Each row comes from the steps of one path. Every step used is in the known rows, and no mark comes twice. Write the path behind each row, first mark first.
(in the rows, 128 means zero)
Known rows
kabe, lafe, vilaza: [101 109  83 144 150 136  98 135 157 108 169 116  74  80 103  90 119 118
 156 134 194 125 132]
rakata, kabe: [147 103 133 122 150 128 144 108 141 146 192 115 135 112 128 102  87 109
 125 116 120 162 111]
pegi, rakata, kabe, lafe, vilaza, mape: [112 152 113 164 215  81 171 114 156 135 162 115  95 121  41  46 120 121
 142  64 139 120 122]
kabe, lafe: [113 131  80 103 148 146  81 139 154 110 154 149  99 100 127  97 103 133
 160 133 179 128 145]
kabe, mape: [153 108 111 102  95 137  70 121 122 131 159 144 103 134 180 156 102 111
 146 178 114 109 131]
lafe, vilaza: [110  68 113 156 129 141 126 121 132 108 200  92  99 111 130 120 119  86
 145 152 163 119 109]
mape, vilaza, lafe, rakata: [ 93 161 145  84 100 186  67  76 132 168 167 134 124 139 158 150 137 132
 129 131 128 113 164]
kabe, mape, vilaza, rakata, pegi: [155 123 129 130  85  87  61  86 103 169 162 152 126 176 229 213 121  88
 104 128  66  75 132]
lafe, vilaza, rakata: [132  71 106 182 163 119 146 115 133 111 173  73  91 138 146 142 131  74
 134 119 146  93 121]
lafe, vilaza, rakata, pegi: [147  72 112 203 143  97 139  92 110 113 191  86  97 171 169 160 115  53
 118  88 157  86 106]
vilaza, lafe, vereta: [126 163 100 124  97 209 106 132 128 131 142 125 119 124 175 129 107 112
 139 148 164 124 127]
mape, vilaza, lafe: [ 83 148 120  91  84 177  67 107 127 175 174 132 129 119 155 174 132 143
 142 158 108 119 144]
pegi, rakata: [ 98 106 125 114 158 122 128 111 110 109 176 125 129 164 121 100 121 121
 186 105 164 118 130]
mape, vilaza, lafe, rakata, kabe, pegi: [113 164 173 103 125 140  96  80 126 176 143 138 121 132 156 125 123 144
 132 112 123 120 158]
rakata, vilaza: [103  93 130 103 128 157 111  92 119 138 168 127 152 117 147 121  92 130
 182 141 106 152  95]
lafe, rakata, vilaza, mape: [143 133 149 114 165 168 126  85 151 128 138 129 137 148 134  92  89 103
 144 111  97 111 108]
mape, vilaza: [ 96 100 126  95  98 147  85 118 139 146 202 132 149 119 169 153 119 108
 136 158  98 123 121]
kabe, pegi, rakata, vilaza, lafe, vereta: [ 95 156 147 130 146 127 137 118  85 119  89 139 133 154 156  85 105 152
 222 103 155 112 121]
rakata, kabe, mape, vilaza: [140 125 150 100  95 106  93  93 130 190 186 148 134 106 163 149 107 112
 106 152  49 142 124]
vilaza, rakata, kabe: [169 103 125 149 180 107 168 102 140 141 163 102 127 145 151 130 101  93
 114  87 107 123 124]
mape, vilaza, rakata: [114 102 120 120 127 126 113 114 139 150 172 116 136 145 185 177 132  94
 120 124  82  95 134]
pegi, rakata, kabe, mape, vilaza: [111 140 163 104 136  78 120  76 107 183 182 144 140 142 127 119 127 132
 140 105  73 136 139]

Write each row's path
[159  99 150 136 161  91 146 135 129 124 153 127 126 125 152  93  84 117
 149 118 137 138 110]	rakata, kabe, pegi
[132 104 129 139 112 100  99  91 117 154 188 128 146 178 213 189 119  81
 104  96  94  86 121]	mape, vilaza, rakata, pegi
[120 122 128  88  66 129  53 111 121 165 176 158 127 119 194 183 120 112
 128 184  70 107 133]	kabe, mape, vilaza
[121 141 125 124 166  99 120 107 160 171 163 135 126 108 144 132 120 117
 107  91  81 124 146]	mape, vilaza, rakata, kabe, lafe
[ 96 133 125 150 203  80 156  94 132 133 181 118 100 111  55  47 125 133
 161  69 175 146 140]	pegi, rakata, kabe, lafe, vilaza
[121 111 156  94 145 173 108  60 130 123 156 130 143 141 147  93  93 118
 169 113 139 141 130]	lafe, rakata, vilaza
[ 93 165 119 103  72 200  85 124 138 163 167 132 141 113 183 155 128 114
 119 156 113 123 130]	mape, vilaza, lafe, vereta
[ 82 141 144 122 159 108 118 101  77 130  99 139 121 160 128 105 110 178
 241 104 152 113 129]	kabe, pegi, rakata, vilaza, lafe
[110 102 136 130 168  84 128 141 100  89 131 131 113 169 151  96 112 131
 208 112 174  92 131]	kabe, pegi, rakata
[184 122 127 142 158  95 134  96 132 156 146 120 108 149 169 153 102  97
 113 109  78 109 129]	vilaza, rakata, kabe, mape
[161 106 147 129 127 140  95  68 119 105 187 135 131 189 183 117  92  83
 119  87 190 109 137]	lafe, rakata, pegi
[126 113 116 121 143 156 133 120 149 139 142 127 140 128 130 124  87 119
 159 138  62 118  77]	rakata, vilaza, mape
[170  95 109 166 142 103 118  96 113 120 168 115 126 199 200 172  98  75
 124  80 146  88 116]	vilaza, rakata, pegi
[134 132 145 114 153  83 133  85 103 152 176 135 129 149 118 101 110 129
 155 102 112 137 130]	pegi, rakata, kabe, mape
[107 149 125 119 199  89 138  99 136 134 165 140 120 126  75  53 108 147
 167  64 161 149 149]	pegi, rakata, kabe, lafe
[154 151 109 127 157 139 143 138 173 127 160 145 125  81 132  57  84 105
 107 104 154 165 123]	rakata, kabe, lafe, vereta
[135  89 102 178 147 139 145 148 158 113 182  92  92 124 116 125 114  73
 119 148 118  86  90]	lafe, vilaza, mape
[ 66 152 130 104 149 149 116  62  86 159 141 125 136 157  98 110 122 174
 224  97 137 140 130]	pegi, rakata, vilaza, lafe
[177 100 138 164 196  75 165 129 130 123 121 112 106 154 173 122  97 103
 138  86 119 104 124]	vilaza, rakata, kabe, pegi
[ 95 141 117 103 115 186  90  78 108 161 139 126 133 122 132 138 100 164
 198 141 118 149 115]	rakata, vilaza, lafe
[124 158 127 104 128 200  83  77 121 135 143 122  99 157 142 120 117 132
 150 119 181 111 162]	vilaza, lafe, rakata
[138 107 154 136 155  74 141 117 135 161 150 120 136 139 188 151 114 103
 116 100  72 105 129]	mape, vilaza, rakata, kabe, pegi
[143 134 102 165 184 104 150 134 180 141 168 115  85  80  71  69  99 104
 106 106 123 128 107]	rakata, kabe, lafe, vilaza, mape
